Each row was made from one walk, in order. Every step used is in the known rows, and no mark comes twice. Write each row's walk.
Known rows
w -> h: [  4.5   6.4  -4.4   1.0 -11.9   3.7  -8.7   0.5  -3.6   2.1 -12.5  13.5
   5.3   5.0  -2.0  -8.6   4.4  10.3  -6.6]
n -> w: [  1.6   1.5  -5.9  -6.9  -8.7  -7.6   5.4 -11.9   8.4   4.4  13.8   9.2
 -21.2   3.1  -8.4  -0.4  -8.1   3.6  30.9]
m -> h: [ -0.6  -4.5  -2.8   1.8   3.6   3.3 -27.7   9.2   7.6   1.6 -21.8  -4.6
   8.0   8.2 -12.6  -4.6  -2.6   4.6  31.2]
f -> n: [-10.6  -9.2  -6.8  12.1   1.0   4.9 -12.2  15.7   4.8  -6.3   1.6   8.9
  27.6 -10.6 -13.2   0.1  -3.9  10.6   4.5]
w -> h -> f: [ -9.6   4.0  -1.7  19.6 -11.0   7.3 -30.8  -1.7   4.2   3.4  -9.8   1.6
   2.5   0.4   3.2  -6.1  16.6   3.7 -21.1]
m -> n -> w -> h -> u: [  0.5   4.2 -11.5  -5.9 -18.3  -5.6   4.0  20.7   4.7  -3.9   2.7  36.7
 -17.9   2.7 -10.9 -13.2  -3.7  10.7  20.1]
h -> f -> n -> m -> b: [  8.2  -7.1 -11.4  28.0   1.6  -1.4 -52.2   5.8   9.8  -1.6   4.0  -0.8
   6.7   1.6 -13.3   5.3  16.2  -5.9  -6.4]
f -> n -> m -> b: [ 35.2  -4.7 -18.0   6.0  -0.1  -6.1 -30.9  11.4   0.1  -4.7   0.5  17.5
  14.4   8.9 -24.5   2.2   0.7   1.7  13.8]
b -> f: [-29.3   4.3  -7.4  15.7   8.0 -21.3 -14.7 -10.0   0.8   2.1   3.7   7.8
 -13.1 -10.3   4.3   3.6   1.4   2.0 -11.2]
b -> f -> n -> w: [-36.5  -1.9 -16.5  21.4   3.4 -21.3 -21.1  -5.0  10.7  -0.3  13.4  20.7
  -4.0 -16.7 -11.2   3.5  -6.7  12.9  11.5]
m -> b -> w -> h -> u: [ 90.5  -9.7 -13.9  -8.9 -22.6  11.4 -14.6   3.5 -24.9  -4.2   8.9   3.1
   3.5  25.9  -7.6  -7.8  -2.9  13.5  14.7]
b -> m -> h -> f -> n -> w: [-20.9  -2.8 -13.6  24.4   5.6  14.6 -66.9   6.3  16.2   3.4  -2.9 -15.5
  38.4 -11.3 -31.1   5.9  -1.6   9.9  15.4]
b -> f -> n: [-38.2  -3.1 -12.9  25.0   9.1 -17.0 -24.6   2.2   5.1  -2.6   4.6  14.8
   9.3 -18.9  -6.2   4.2  -1.6  10.9  -8.7]
n -> f: [ 45.8  -8.6  -1.9   4.0   2.7 -28.2  -9.0  21.6 -13.7   7.2  12.5   4.4
 -10.1  -4.6  -6.6  -4.5   9.3  -2.6   4.4]
b -> f -> n -> m -> h: [-26.5  -0.1 -20.8  29.3  16.4 -20.4 -49.0   4.6  11.2  -1.3  -6.4  19.3
  12.6 -11.7 -25.5   2.2   0.1   7.0  10.1]
n -> w -> h -> f: [ -7.0   5.1  -6.8   8.0 -17.4  -2.2 -19.7 -12.4  11.5   7.0   5.6  10.5
 -19.4   3.3  -5.9  -5.3   5.9   6.1  14.1]
w -> h -> f -> n -> m: [ -8.7   2.6 -11.8  28.8  -5.7   5.3 -46.6   6.3   8.7  -0.3  -8.8  13.1
  19.4  -4.6 -15.5  -5.6  17.2   6.0 -15.6]
w -> h -> u: [ 32.7   3.6  -6.5  -1.9  -9.2  17.6  11.8   3.4  -4.6  -4.6 -16.0  15.6
   8.3   4.8 -13.8 -14.7  -5.1  15.3   0.7]
f -> n -> m -> b -> w: [ 46.9 -10.1 -21.6  10.9  -3.0  -2.2 -39.4  12.6  -6.7  -6.1  13.3  13.4
  26.2   7.7 -28.1   2.0   0.1   5.6  16.6]
b -> w -> h: [ 28.4  -5.3 -10.7  10.3 -15.3  10.5 -24.3   3.6 -16.7  -2.0  16.3   2.2
  29.2  -0.3  -9.3  -8.4   2.1  15.6  -0.5]

Which walk is each row?
[ -5.1  -3.4 -14.1   6.9 -13.8   1.9 -13.0   7.5   8.7  -1.8   4.3  24.6
  14.7  -5.5 -20.6  -5.3  -7.5  19.7  24.7] | f -> n -> w -> h
[-18.9  -5.3  -9.8  35.6   7.6   1.6 -49.1   6.6  15.8  -2.7   4.0  -0.2
  18.6 -11.3 -17.1   4.0  15.1  -4.4 -11.8] | h -> f -> n -> m
[  0.9  -2.4 -15.6  15.7   7.9  -2.1 -24.7  12.4   7.9  -5.4   0.8  17.6
  27.8  -7.2 -29.5   1.0  -0.7   3.4   8.6] | f -> n -> m
[-20.4  -3.8 -10.7  27.6  10.6  17.8 -69.4  12.7  11.8   1.0 -10.4 -19.7
  48.4 -13.4 -27.1   5.6   2.1   8.4   0.0] | b -> m -> h -> f -> n
[-11.2  -7.1 -11.5   6.5  -5.9  -0.5  -7.6   6.3  11.0  -3.3  12.2  16.2
  11.3  -8.2 -19.7   0.2 -10.1  13.1  28.9] | f -> n -> w
[-16.6  -1.9  -6.5  26.3  -9.8  11.1 -38.5   8.7   7.0  -0.6  -9.6   7.4
  19.4  -6.2  -5.2  -7.0  14.6  10.8 -18.0] | w -> h -> f -> n
[ 70.6 -12.2  -9.2  -7.1 -16.5  -0.4 -22.3   1.2 -22.1  -1.2  19.0  -6.9
  -1.4  23.1   1.2   1.8   0.5   4.1  13.7] | m -> b -> w
[-20.9   8.1 -12.7   0.8  -4.4  -3.6 -25.9  14.2   2.7   0.8  14.4   9.4
  12.2 -10.8 -16.7   3.6  -4.3   5.1   0.6] | b -> m -> n -> w
[-28.5 -10.7  -2.5  32.8   2.3   7.3 -37.5   9.1  13.3  -3.2   4.2  -7.4
  18.2 -14.5  -3.9   3.4  12.5   1.4 -15.4] | h -> f -> n
[ 18.6  -7.4 -18.3  33.5  -9.4   9.1 -57.5   8.2  -6.3  -3.5  18.7   2.9
  40.5  -6.5 -22.6  -5.6  12.1  11.7  -7.8] | b -> w -> h -> f -> n -> m
[-23.7 -12.5  -4.6  28.5   5.8   9.8 -56.8  16.5  18.7  -1.1 -18.5 -10.7
  23.8  -2.8 -16.0  -2.1   7.9   5.5  19.5] | m -> h -> f -> n
[ 17.4   0.8 -13.5  20.6 -12.4   2.7 -50.0   6.0   2.4   0.6 -10.5  12.9
   8.8   8.3 -11.9  -4.4  17.7   4.8 -11.6] | w -> h -> f -> n -> m -> b
[  1.6  -5.3 -17.6  16.9  10.5   0.4 -42.8  17.8  12.2  -4.6 -12.6  14.6
  32.7  -2.2 -36.8  -1.6  -2.4   6.2  27.8] | f -> n -> m -> h
[ 39.5   8.3 -18.0   1.3   4.1 -27.2 -31.6 -10.6  -4.3   3.9   0.9  15.0
 -27.4  18.6 -11.4   5.0   6.9 -10.0   4.6] | n -> m -> b -> f
[ 51.1  -6.4 -24.4  12.0  -8.8  -0.2 -43.7  13.8  -8.8  -5.4   6.9  19.6
  28.5   9.9 -29.6  -2.3   1.8  10.7  13.6] | f -> n -> m -> b -> w -> h
[ 59.8 -13.8 -14.2  11.3 -23.1   6.4 -46.8   8.2 -17.3  -2.5  13.3  -1.5
  14.4  17.8  -4.0  -2.5   9.4  11.6   1.8] | m -> b -> w -> h -> f -> n
[-22.7 -11.9  -7.5  23.8   1.0   6.0 -54.9  11.1  22.4   0.9 -11.3  -5.6
  12.4  -1.3 -20.1  -2.0   3.8   6.9  35.2] | m -> h -> f -> n -> w
[-17.2  11.9 -14.8   1.7 -10.2  -0.6 -30.3  14.5   1.2   1.8   8.9  16.7
  14.1  -8.2 -17.2  -0.5  -1.8   9.9  -2.9] | b -> m -> n -> w -> h
[  9.0 -11.9 -12.7  31.5 -13.8  15.4 -48.9  10.0  -7.7  -3.6  19.3  -2.2
  41.0  -8.7 -11.9  -6.2   9.7  16.5  -8.7] | b -> w -> h -> f -> n
[-20.9   2.6  -6.9  -5.4 -12.3 -17.4  -3.3  17.9   7.4  -1.1  13.5  26.9
 -23.8   0.8  -1.9  -3.8  -0.2   1.1  19.6] | m -> n -> w
[ 65.6   0.1 -19.2  10.0 -10.3  -5.2 -52.9  -4.2 -10.9   2.2  11.2   4.4
  -0.3  22.3 -17.2  -0.7  15.1  -4.9   3.5] | n -> m -> b -> w -> h -> f
[-28.0  -9.7  -6.5  27.4  -3.0   1.9 -34.2   1.7  18.6  -0.7  13.2  -1.6
   4.5 -12.9  -9.5   3.1   7.3   3.3   4.9] | h -> f -> n -> w
